What can hang from each mark
tove: levan
daveg: levan rire
levan: daveg papet taboso tove
bezuga: rire rola
rola: bezuga
rire: bezuga daveg kanene tove
kete: tove
taboso: kino levan rola
kino: taboso

Each row was made from one small tree. The marks that hang from a mark follow it in brackets, in alphabetical order. Every link used is in the known rows. Write each row's tree.
In the rows, 128 means zero.
Known rows
rire[daveg[levan] kanene tove]: [140 159  94 166  81 190 144 159 102 174  80 196 216 136 125 143 159  99
 101 100  55  95 174 109 136 155]
taboso[kino levan]: [105 105  81 151 101 169 108 159 142 156  92 152  95 146  75 151  77 132
 107 143 118 118 155  99 120 154]
bezuga[rire[daveg tove] rola]: [207 127  94 203  66  93 147 161 170 159  99 180 115 120  83 138 139 130
  76 148  61 146 177 133 146 128]
kino[taboso[levan[daveg[rire] tove] rola]]: [152 119  95 147 123 133 133 134 137 132  99 159  74 116  99 158  48 127
 124 147 108 134 115 113 123 121]
tove[levan[daveg[rire] papet taboso[kino]]]: [132  88 153 155 117 132 166 136 150 121  81 100 132 114  86 130 105 142
 115 133 110 116  93 129 128 155]
daveg[levan rire]: [162 131 111 165 109 160 155 128 114 111  92 189 100 131 134 134 157 139
 121 130 103 152 148 107 149 120]
bezuga[rire[daveg tove[levan[papet taboso]]] rola]: [205 115 114 206  57  88 159 155 176 163  87 156 132 128  71 128 138 135
  73 137  68 134 167 132 145 143]
daveg[rire[kanene]]: [176 138 107 155 115 167 174 138 117  87 112 181 134 132 151 151 118 130
 131 142 111 122 151 122 107 140]
kete[tove]: [132 122 123 134 122 141  91 157 113 147 123 160 123 125 164 135 119 149
 112 142  92 145 156 139 138 122]
levan[daveg[rire[kanene tove]] papet taboso[kino]]: [145  95 110 178 110 161 210 144 134 117  78 120 151 106  87 140  69 111
 105 135 100  91  84 108 123 174]
taboso[levan rola[bezuga[rire]]]: [186  85 102 166  89  68 131 158 148 118 115 144  59 155  85 163  93 126
  88 152 122 157 143 117 141 129]
tove[levan]: [129 120 151 129 115 124 103 147 142 142 107 141 136 130 112 134 129 154
 122 137 114 138 150 147 125 135]
taboso[kino levan[papet tove]]: [105 109  96 176 109 186 117 156 132 167 101 163  92 144  37 152  68 133
 105 122 102 127 144  98 125 145]
daveg[levan[taboso[kino rola]] rire[bezuga tove]]: [195 134  97 187  92 143 176 119 108 161  73 160 119 126 140 143 130 109
  88 106  54 136 134 118 141 126]
tove[levan[papet taboso]]: [138 100 152 138  95 126 133 144 150 143  97 107 154 143  90 120 113 149
 107 125 139 121 126 136 120 164]
taboso[kino levan[daveg] rola[bezuga]]: [146  76 105 162 125  68 129 158 142 124  97 122  57 120  65 173  68 112
  93 154  85 141 114 117 143 129]
daveg[rire]: [172 123 110 155 115 162 154 136 125 103 113 172 104 124 145 143 127 144
 125 144 106 151 136 133 114 125]
bezuga[rola]: [181 132 101 170 117  81 107 149 151 132 123 147 113 106  98 138 111 145
 100 156 109 158 170 140 140 130]
taboso[rola[bezuga[rire[daveg tove[levan]]]]]: [206  99 146 149  91  40 139 155 142 129 114 158  96 139 105 155 131 121
  86 142  69 157 140 160 130 115]
rire[daveg kanene tove]: [147 153  94 159  85 191 143 165 110 168  94 185 219 131 132 149 138 102
 104 110  57  94 165 127 112 158]
taboso[levan[daveg[rire] papet tove] rola[bezuga]]: [175  86 116 203 134 105 154 143 124 108 121 133  57 113  64 168  82 127
 102 131  90 174  92 116 160 110]
tove[levan[daveg taboso[kino rola[bezuga]]]]: [146  89 157 126 126  64 137 144 154 125  89  91 118 104  88 140 109 128
 105 145 105 124 105 152 127 152]
tove[levan[papet]]: [128 109 160 148 107 132 116 147 142 144 107 137 143 143  94 130 118 157
 116 128 115 136 139 138 132 134]
bezuga[rire rola]: [207 122 103 184  86  59 143 156 180 120 115 171  77 125  77 141 115 142
  89 171 114 153 180 130 145 127]
kino[taboso[levan[daveg papet tove]]]: [113 122  93 160 116 168 123 142 141 152  97 156 100 126  64 142  36 130
 124 144 128 129 126  98 131 127]
rire[daveg kanene]: [151 140  99 143 101 169 152 161 128 121 102 157 192 140 119 149 153 106
 112 121 108  97 151 121 106 159]
kino[taboso[rola[bezuga]]]: [178 120 125 121 106  61 125 140 139 132 108 163  94 141 109 146  60 116
 109 158 106 139 144 142 108 115]

Write each row's tree
[130 108 158 167 129 145 156 140 137 109  98 131 142 116 104 140 114 149
 130 135 103 128 112 126 143 130] => tove[levan[daveg[rire[kanene]] papet]]
[180 154  82 245  85 156 131 138 120 220  86 145 181 120  97 136 156 109
  66  87  17 160 157 121 176  96] => rire[bezuga[rola] daveg[levan[papet]] tove]
[199 129 119 193  76  69 133 155 171 157 103 182 103 121  85 138 112 146
  87 158  73 148 191 138 152 127] => bezuga[rire[tove[levan]] rola]
[164 123 124 158  98 165 155 133 120 143  91 172 131 121 144 137 115 140
 117 130  67 131 142 140 110 141] => daveg[rire[tove[levan[taboso[kino]]]]]
[205 141  94 201 121 139 158 123 129 118 116 147 106 114 141 148 122 135
 109 137  84 168 144 134 132  99] => daveg[rire[bezuga[rola]]]
[169 113 116 134  98  80 133 143 131 132  94 140 112 135  99 130 140 118
  91 131 133 139 141 122 146 151] => daveg[levan[taboso[rola[bezuga]]]]
[161 103 107 151  92  95 128 141 140 140 100 150  90 161  84 147  37 122
 105 148 123 134 137 109 122 124] => kino[taboso[levan[papet] rola[bezuga]]]
[184 117 135 133  86  66 137 142 146 149  93 170 105 146 104 144  77 115
 102 148  77 132 147 143 112 114] => kino[taboso[rola[bezuga[rire[daveg tove[levan]]]]]]
[153 115 124 147  78 152 125 152 130 192  83 137 187 122 124 132 155 125
  91 104  53 121 129 153 115 157] => rire[daveg tove[levan[taboso[rola]]]]
[186 120 130 159  93  63 159 161 145 101 119 174 102 151  80 145 109 108
  98 163 118 146 177 133 129 122] => rola[bezuga[rire[kanene]]]
[116  89 154 144 117 119 144 146 156 137  84  93 141 115  70 128 100 140
 109 135 120 112  99 132 131 160] => tove[levan[daveg papet taboso[kino]]]
[180 153 103 223  95 143 116 137 131 218  91 123 189 107 116 140 152 120
  77  95  11 156 158 151 150 100] => rire[bezuga[rola] daveg tove[levan]]
[144 146  99 149  97 168 152 155 121 126  87 169 188 145 111 142 174 103
 109 111 106  97 160 103 130 155] => rire[daveg[levan] kanene]
[156 116 122 155 109 151 147 147 133 148 120 132 132 123  55 127  96 128
  98 113 138 133 113 136 111 165] => levan[papet taboso tove]
[180 125 141 166  85  70 152 160 138 126 110 182 121 148  85 143 105 112
  97 154  89 142 185 138 134 122] => rola[bezuga[rire[kanene tove[levan]]]]
[172  76 102 174 111  65 141 159 153 106 111 126  52 125  76 168  87 123
  93 161 118 159 113 114 160 122] => taboso[levan[daveg] rola[bezuga[rire]]]
[ 90  97  80 160 122 166 117 160 147 145  87 134  88 116  65 156  71 129
 112 152 114 120 126  96 138 147] => taboso[kino levan[daveg]]
[173  76 115 178  81  71 160 161 147 124  96 152  68 177  49 169  61 111
  80 142  94 121 144 101 130 140] => taboso[kino levan[papet] rola[bezuga[rire[kanene]]]]
[118 115  91 182 110 194 111 154 129 156 119 155 105 140  59 145  85 144
 111 122 133 148 139  99 140 140] => taboso[levan[papet tove]]
[162 111 101 138  98  89 119 141 141 139 101 152  85 151  97 149  45 120
 108 153 122 135 145 116 118 124] => kino[taboso[levan rola[bezuga]]]
[113 110  73 185 125 184 151 147 136 129  84 135  98 118  85 165  72 119
 116 144 100 115 126  88 136 138] => taboso[kino levan[daveg[rire[bezuga kanene]]]]
[189 152  96 182 119 171 179 129 114 103 113 162 140 132 155 158 116 118
 121 130  98 134 148 123 115 116] => daveg[rire[bezuga kanene]]
[174  95 111 108  98  84 142 152 149 134  99 117 113 129 105 145  97 117
  89 142 126 109 117 147  91 179] => levan[taboso[kino rola]]
